Each row was made from one small tree. Brackets hold a mark, then the marks that hang from it, in alphabetical order. Every link used is in the known rows. Write each row's tree.
Known rows
{C {E T} {J P Q U}}: [-2, -17, -13, -13, -15, -14, 21, -2, -10, -30, 29, -6, 11, 7, -4, -3, 5, -9, -29, 5, -7, -33, -23, -24, -7, 13, -4, 23, -8, -2, -37, 27, -2, 4, -27, 11, 25, -10, 35, -9, 23, -21, 8, -2, 33, 2, -9, 3, -51, -7, -18, -2, 2, 27, 5]
{E Q U}: [2, -3, 4, 0, 13, -29, -2, -11, 12, -7, 22, -31, 1, 1, 6, -16, -5, -15, 0, -1, 5, -3, -23, -9, -7, 28, -5, 8, -21, 9, -32, 10, -12, 8, -19, 18, -15, 9, 7, 3, 2, -2, 3, -16, -18, -2, 14, -26, -18, -25, -10, -6, 22, 19, -10]
{Q {J T U}}: [6, -1, -8, -6, -10, -1, -2, -7, 16, -26, 24, -20, 11, 4, 8, -2, -4, -11, -3, -3, 1, 3, -19, 6, -14, 22, 4, 18, -5, 5, -19, 1, 2, 9, 0, 10, -12, -5, 22, -9, 14, 0, 3, -22, 1, -1, 9, -6, -16, -23, -15, 9, 3, 11, -7]
{F J}: [-9, 4, 15, -10, -19, -14, -5, -9, 27, -10, 17, -13, 19, 9, 11, -6, -9, -23, -1, -8, 12, 3, -24, 14, -7, 0, 13, 15, -13, 12, -20, -11, 2, 19, -8, 2, -19, -1, 12, -9, 12, -9, -1, -14, 9, -1, 8, 3, -8, -23, -4, 0, 16, 23, -12]
{F E {J P Q}}: [7, 5, 0, -18, -27, -17, 10, -8, 9, 0, -5, -8, 16, 5, 8, -4, -5, -36, -12, -17, 17, -5, -21, 1, -3, -11, 7, 13, -14, 5, -14, -8, 9, 18, -4, -5, 9, -6, 17, -8, 14, -13, 7, -2, 20, -6, 6, 20, -32, -12, -10, 9, 21, 27, -14]
{E P T U}: [1, -6, 6, 7, 38, -21, 2, -7, 12, 1, 12, -18, 7, -15, -1, -16, -5, -24, -5, -4, -7, -16, -37, -7, -28, 7, -10, 12, -23, 0, -33, 12, -9, 1, -27, 22, -4, -11, 4, -3, 20, 1, -3, -47, 3, 5, 0, -23, -10, -19, -26, -6, 15, 1, 3]
{F {E U} {J P T}}: [7, 6, 1, -9, -11, -10, 10, -9, 4, 6, -6, -17, 12, -14, 3, -9, -2, -23, -17, -18, 11, -7, -28, 11, -6, -9, 3, 14, -17, 2, -12, 5, -4, 20, 4, 3, 13, -5, 7, 8, 25, -8, 10, -10, -1, -17, 4, 12, -24, -13, -21, 11, 11, 14, -2]
{E T}: [-8, 0, 6, 1, 10, -9, 0, 0, 12, -13, 32, -10, 21, -6, 2, -7, -4, -16, -7, 5, -9, -11, -31, -2, -29, 8, -3, 21, -8, 9, -29, -2, 0, 10, -14, 11, -21, -12, 19, -10, 21, -5, 0, -24, 8, 4, 2, -9, 1, -23, -7, -4, 13, 23, -10]
{E U}: [4, -5, 7, -3, 10, -17, -8, -10, 15, -8, 25, -22, 7, 3, 2, -11, -5, -15, -2, -7, -3, 6, -23, 7, -8, 22, 2, 12, -23, 4, -27, 1, -7, 14, -15, 19, -15, -3, 7, 2, 6, -14, -2, -24, -11, 1, 11, -23, -12, -25, -10, -1, 17, 16, -7]
{J P}: [1, -1, -5, -16, -13, -4, -3, -3, 13, -7, 17, -18, 14, 9, 6, 0, -5, -15, -9, -13, -21, -5, -20, 3, -22, 11, 4, 8, -19, 7, -28, 2, 3, 16, -9, 18, -12, -12, 5, -2, 14, -18, 0, -23, -1, 5, 1, -2, -5, -22, -8, 8, 7, 30, 1]
{C J}: [-13, -8, 11, -10, -19, -7, 8, -8, 30, -22, 33, -8, 19, 14, 6, -3, -11, -15, -11, -2, -13, -7, -20, 14, -8, 18, 8, 14, -7, 9, -27, -4, -1, 17, -22, 16, -12, 0, 17, -6, 13, -14, -4, -6, 7, -2, 0, -8, -12, -23, 6, -3, 13, 22, -13]
{E P Q T U}: [-1, -7, -2, 8, 39, -33, 10, -7, 7, 1, 9, -27, 0, -16, 3, -20, -5, -24, -3, 1, 4, -28, -35, -24, -27, 12, -16, 8, -21, 4, -42, 19, -17, -6, -32, 22, -2, -2, 4, -3, 18, 12, 3, -39, -1, 0, 2, -27, -16, -21, -27, -11, 21, 3, -1]
{F {J T U}}: [3, 4, 1, -15, -15, -14, 3, -11, 14, -11, 22, -22, 15, -7, 6, 0, 0, -13, -12, -5, 18, 3, -21, 3, -8, 9, 9, 21, -11, 5, -16, -3, 4, 14, 6, 2, -9, -8, 16, -7, 17, -2, 6, -19, 9, -4, 5, 12, -16, -20, -16, 7, 2, 21, 0]
{E P U}: [8, -5, 5, -2, 21, -20, -5, -9, 17, 2, 10, -24, 3, 0, 4, -13, -6, -24, -1, -13, -7, -5, -27, 8, -18, 15, -3, 4, -28, -1, -29, 3, -6, 8, -25, 25, -5, -5, -1, -1, 9, -8, -5, -42, -8, 4, 7, -25, -12, -22, -21, -1, 18, 4, 3]
{Q {J P}}: [-4, -3, -4, -11, -22, 5, -5, -6, 22, -19, 11, -16, 12, 18, 12, -2, -12, -20, 3, -14, -22, -3, -19, 8, -17, 7, 8, 7, -14, 9, -22, 2, -1, 14, -10, 17, -13, -2, 9, -5, 14, -6, -3, -21, 6, 1, 6, -2, -11, -23, -6, 7, 9, 20, -6]
{Q J}: [-5, -4, 4, -3, -13, 0, -7, -6, 30, -24, 20, -12, 17, 19, 12, -7, -14, -21, 5, -7, -11, 2, -19, 19, -14, 13, 7, 10, -7, 14, -21, -7, -2, 16, -13, 11, -23, 2, 18, -10, 8, -3, -7, -14, 3, 1, 12, -11, -7, -27, -1, 1, 19, 14, -17]
{J P Q T U}: [22, -2, -27, -28, -8, -11, 6, -4, -5, -22, 21, -28, 4, -10, 2, 3, 8, -14, -20, -7, 1, -3, -15, -20, -25, 22, -3, 22, -22, -5, -27, 13, 8, 5, 3, 13, 6, -24, 19, -5, 15, -6, 11, -23, 7, 7, -3, 9, -30, -14, -19, 21, -11, 30, 9]

Write each row's tree
[-12, -18, 1, -1, 3, -14, 24, 3, 11, -30, 23, 3, 13, 4, 1, -13, -5, -23, -19, 4, -4, -39, -30, -9, -19, 2, -9, 19, -8, 3, -37, 13, -4, 2, -46, 14, 18, -11, 41, -17, 26, -12, 6, -3, 31, 2, -9, -14, -41, -11, -11, -15, 15, 16, -4] | {C {E P T} {J Q}}
[5, 4, 8, 1, 3, -17, 13, -11, 13, 11, -8, -12, 10, -15, 4, -17, -4, -31, -12, -16, 22, -10, -32, 17, -7, -8, -1, 11, -19, 2, -11, -4, -5, 13, -9, 7, 13, -4, 9, 2, 22, 0, 6, -20, 2, -15, 4, 0, -22, -14, -25, 3, 20, 1, -5] | {F {E P U} {J T}}
[-2, 4, 6, -11, -29, -9, 4, -9, 12, 8, -2, -8, 21, 6, 6, -4, -7, -30, -10, -16, 6, -7, -25, 15, -2, -14, 10, 7, -10, 7, -10, -7, 4, 23, 0, 1, 1, 1, 6, -3, 18, -16, 4, -8, 13, -8, 4, 17, -15, -15, -11, 7, 22, 23, -10] | {F E {J P}}
[-15, -16, -1, -12, -29, 2, 13, -1, 7, -23, 25, -2, 16, 21, 1, -5, -6, -9, -19, -6, -26, -28, -22, 10, -6, 8, 6, 10, -9, 3, -29, 15, -5, 19, -32, 16, 9, -2, 26, -1, 20, -26, 4, 4, 13, -3, -6, -5, -30, -17, -4, -5, 13, 28, 3] | {C E {J P}}
[-3, -9, -14, 2, -2, -8, 8, 0, -4, -24, 10, -26, -1, 5, 7, -19, -3, -8, -6, -3, -5, -25, -24, -2, -8, 17, -8, 9, -16, 7, -31, 28, -17, 8, -24, 16, 9, 4, 26, 8, 18, -3, 13, 0, -10, -10, 9, -19, -40, -20, -19, -5, 14, 15, 1] | {C {E {Q {J P T}} U}}
[-3, -7, -11, 6, 15, -24, 7, -8, 12, -12, 5, -24, 5, 0, 7, -12, -7, -25, 2, 2, 4, -27, -30, -26, -24, 14, -10, 7, -4, 6, -35, 15, -10, -9, -23, 14, -2, 3, 13, -14, 17, 16, 0, -37, 16, 2, 2, -14, -19, -20, -26, -6, 17, -4, -3] | {E P {Q {J U}} T}
[-2, 1, -12, -13, -17, 11, 4, -2, 16, -26, 12, -17, 12, 5, 12, -2, -11, -17, -4, -10, -22, -8, -20, 7, -25, 5, 2, 13, -11, 8, -22, 6, -2, 14, -5, 17, -10, -12, 18, -3, 23, 3, 3, -18, 4, -2, 3, 1, -12, -22, -8, 12, -3, 17, -3] | {Q {J P T}}
[-6, -11, -1, 9, 0, -16, 0, -5, 7, -23, 14, -19, 1, 18, 5, -23, -7, -11, 4, 1, 2, -17, -25, 2, 2, 23, -5, 7, -11, 11, -30, 16, -17, 10, -31, 13, -1, 16, 26, 1, 5, -7, 7, 1, -10, -7, 18, -28, -36, -23, -14, -16, 30, 12, -12] | {C {E {Q J} U}}
[-16, -20, 4, 12, 16, -28, 22, -4, 4, -19, 16, -10, 5, -2, -2, -22, -5, -15, -15, 5, -4, -47, -35, -15, -7, 12, -14, 10, -10, 4, -42, 28, -21, -2, -49, 20, 20, 6, 24, -1, 24, -2, 6, -7, 10, -8, -6, -29, -41, -15, -21, -23, 24, 4, 0] | {C {E P Q T U} J}
[3, 3, 4, 4, 6, -28, 18, -11, 7, 10, -13, -22, 6, -17, 7, -19, -5, -31, -10, -11, 28, -19, -32, 0, -7, 0, -7, 7, -17, 5, -18, 2, -11, 8, -13, 6, 14, 7, 10, 2, 20, 10, 11, -12, -3, -18, 5, -4, -29, -17, -24, -2, 24, 1, -7] | {F {E P Q U} {J T}}
[-10, -11, -5, 5, -2, -13, 8, 0, 13, -20, 4, -12, 6, 22, 8, -19, -9, -22, 2, -5, -5, -28, -26, 2, -13, 12, -6, 1, -10, 13, -30, 8, -10, 5, -38, 14, 2, 10, 28, -9, 10, -5, 5, -8, 3, 0, 8, -24, -27, -22, -16, -13, 31, 10, -5] | {C {E P {Q J}}}
[10, 1, -19, -24, -6, -4, 10, 1, 4, -25, 17, -22, 7, -9, 7, 0, 0, -17, -15, -8, -10, -5, -18, -8, -33, 11, -3, 22, -23, 2, -29, 7, 7, 8, -4, 14, -2, -28, 24, -5, 22, -2, 11, -10, 3, 6, -3, 4, -23, -17, -8, 16, -6, 35, 2] | {J P Q T}
[1, -9, -12, -20, -26, -3, 15, -8, 9, -21, 29, -19, 11, -3, 2, 5, -1, -7, -24, -6, -16, -14, -17, -5, -12, 18, 5, 17, -12, -3, -28, 14, -1, 11, -6, 20, 8, -12, 13, 2, 24, -12, 5, -17, 10, -3, -9, 6, -23, -17, -11, 13, -9, 22, 9] | {C {J P T U}}
[2, 0, 15, 3, 1, -25, 5, -14, 18, 18, -10, -13, 12, -2, 5, -15, -8, -36, -5, -20, 20, -6, -31, 15, 1, -7, 2, 4, -17, 2, -12, -6, -5, 16, -13, 6, 10, 5, 1, -2, 13, -9, 0, -25, 6, -11, 9, -3, -22, -15, -23, -2, 32, 1, -9] | {F {E P U} J}
[7, 4, 3, -11, -20, -15, 10, -10, 8, 1, 12, -14, 19, -9, 2, -4, 2, -23, -16, -9, 28, 1, -24, 13, 0, 5, 7, 20, -3, 3, -6, -9, 6, 18, 10, -5, 4, -2, 20, -6, 17, -9, 9, -8, 9, -15, 6, 16, -17, -16, -20, 9, 17, 12, -9] | {F E {J T U}}
[1, 0, 1, 6, 4, -35, 14, -12, 2, 14, -6, -16, 15, -9, 1, -13, -1, -33, -11, -3, 34, -26, -33, -19, -5, -4, -7, 9, -3, 5, -20, 4, -2, 1, -12, -1, 11, 7, 10, -13, 18, 4, 8, -23, 22, -10, 1, 6, -23, -12, -32, -3, 31, 2, -6] | {F {E P Q T} {J U}}
[21, -6, -19, -26, -10, -17, -2, -8, 0, -12, 20, -26, 5, 6, 4, 3, 4, -17, -13, -9, 0, 1, -13, -21, -15, 21, 4, 14, -22, -4, -30, 9, 8, 6, -4, 13, 3, -12, 10, -8, 6, -18, 4, -25, 13, 10, 2, 5, -29, -14, -16, 16, 1, 31, 3] | {J P Q U}
[-10, -10, 1, 5, 16, -8, 6, 5, 3, -10, 18, -1, 16, 1, -1, -16, -1, -18, -10, -2, -10, -30, -36, 2, -29, 6, -10, 13, -12, 5, -33, 8, -4, 4, -35, 14, 2, -15, 30, -10, 25, -13, 4, -23, 13, 5, -3, -19, -13, -16, -21, -14, 21, 14, 5] | {C {E P T}}
[-14, -15, -1, -4, -11, -1, 21, 3, 15, -28, 23, -2, 14, 5, 2, -11, -6, -13, -22, -5, -15, -31, -28, 17, -18, 10, -3, 13, -10, 5, -28, 7, -6, 10, -36, 19, 15, -10, 36, -7, 27, -13, 7, -2, 11, -6, -9, -13, -28, -16, -10, -6, 9, 13, 5] | {C {E P} {J T}}
[-9, -10, -5, 9, 18, -21, 11, 5, -1, -13, 14, -11, 11, 0, 0, -19, -3, -19, -9, 4, -3, -40, -36, -12, -26, 9, -15, 10, -10, 8, -39, 15, -10, -2, -40, 12, 3, -4, 29, -10, 22, -3, 8, -13, 9, 1, -1, -23, -20, -19, -21, -18, 28, 13, 1] | {C {E P Q T}}
[11, 1, 3, -17, -18, -27, -4, -14, 17, -13, 18, -20, 10, 8, 9, 0, -1, -22, -4, -5, 28, 9, -16, -9, 0, 12, 10, 21, -15, 6, -20, -7, 8, 10, -2, -1, -5, -5, 16, -14, 4, -10, 3, -13, 21, 3, 10, 10, -30, -16, -14, 4, 11, 23, -11] | {F {J Q U}}
[18, 4, -13, -21, -26, -15, 16, -7, -4, -4, 0, -18, 12, -9, 3, 0, 5, -25, -23, -13, 27, -4, -21, -7, -4, -1, 3, 20, -13, -2, -11, 2, 9, 13, 11, -3, 20, -12, 20, -6, 21, -8, 14, -8, 17, -9, 3, 28, -39, -9, -21, 19, 7, 23, -2] | {F E {J P Q T U}}
[6, -3, -3, 1, -16, -19, 3, -9, 9, -6, 12, -19, 12, 13, 4, -9, -5, -23, -2, -4, 15, -7, -21, 2, 4, 20, -1, 4, 2, 9, -19, -3, -1, 11, -7, 5, -2, 18, 19, -9, 3, -5, 2, -4, -3, -10, 16, -8, -21, -20, -14, 0, 32, 7, -22] | {F {E {Q {J U}}}}
[-2, 4, 17, 1, -9, -21, 1, -14, 15, 9, 5, -12, 16, 3, 4, -14, -6, -27, -5, -13, 22, 3, -28, 17, 8, -2, 7, 11, -12, 8, -10, -7, -2, 22, -6, 0, 0, 8, 8, 0, 11, -11, 2, -9, 0, -14, 14, 0, -21, -19, -14, -1, 31, 10, -17] | {F {E U} J}
[5, 2, 9, -7, -23, -21, 1, -13, 12, 8, 12, -11, 22, 6, 2, -3, -1, -24, -11, -12, 26, 4, -24, 11, 10, 2, 11, 12, -4, 6, -10, -12, 6, 19, 4, -5, 0, 8, 11, -9, 7, -19, 0, -12, 13, -11, 11, 14, -17, -15, -18, 5, 29, 14, -14] | {F E {J U}}
[7, -1, 11, 4, 18, -32, 14, -12, 8, 7, -8, -9, 9, -15, 3, -18, -3, -40, -11, -10, 31, -16, -35, -9, -9, -14, -7, 16, -16, 1, -21, 1, -2, 4, -19, 0, 16, -6, 13, -10, 22, 2, 4, -20, 20, -7, 5, 0, -33, -8, -25, -3, 27, 3, -15] | {F {E P T U} {J Q}}
[-11, -5, -2, 10, 18, -17, 10, -6, 19, -15, 4, -18, 10, -3, 10, -17, -14, -30, 5, 2, -3, -30, -33, -17, -33, 4, -12, 6, -6, 12, -35, 10, -9, -7, -32, 13, -10, 1, 15, -14, 22, 17, 0, -28, 11, 1, 1, -19, -12, -22, -17, -9, 24, 2, -10] | {E P {Q J} T}
[3, -3, 4, 10, 0, -22, 5, -10, 10, -5, 6, -19, 7, 8, 6, -18, -9, -26, 1, -4, 14, -5, -24, 6, 4, 16, -5, 3, -6, 11, -20, 3, -11, 12, -15, 10, -3, 18, 12, 1, 4, 0, 2, -5, -14, -14, 19, -19, -26, -21, -11, -5, 37, 2, -25] | {F {E {Q J} U}}
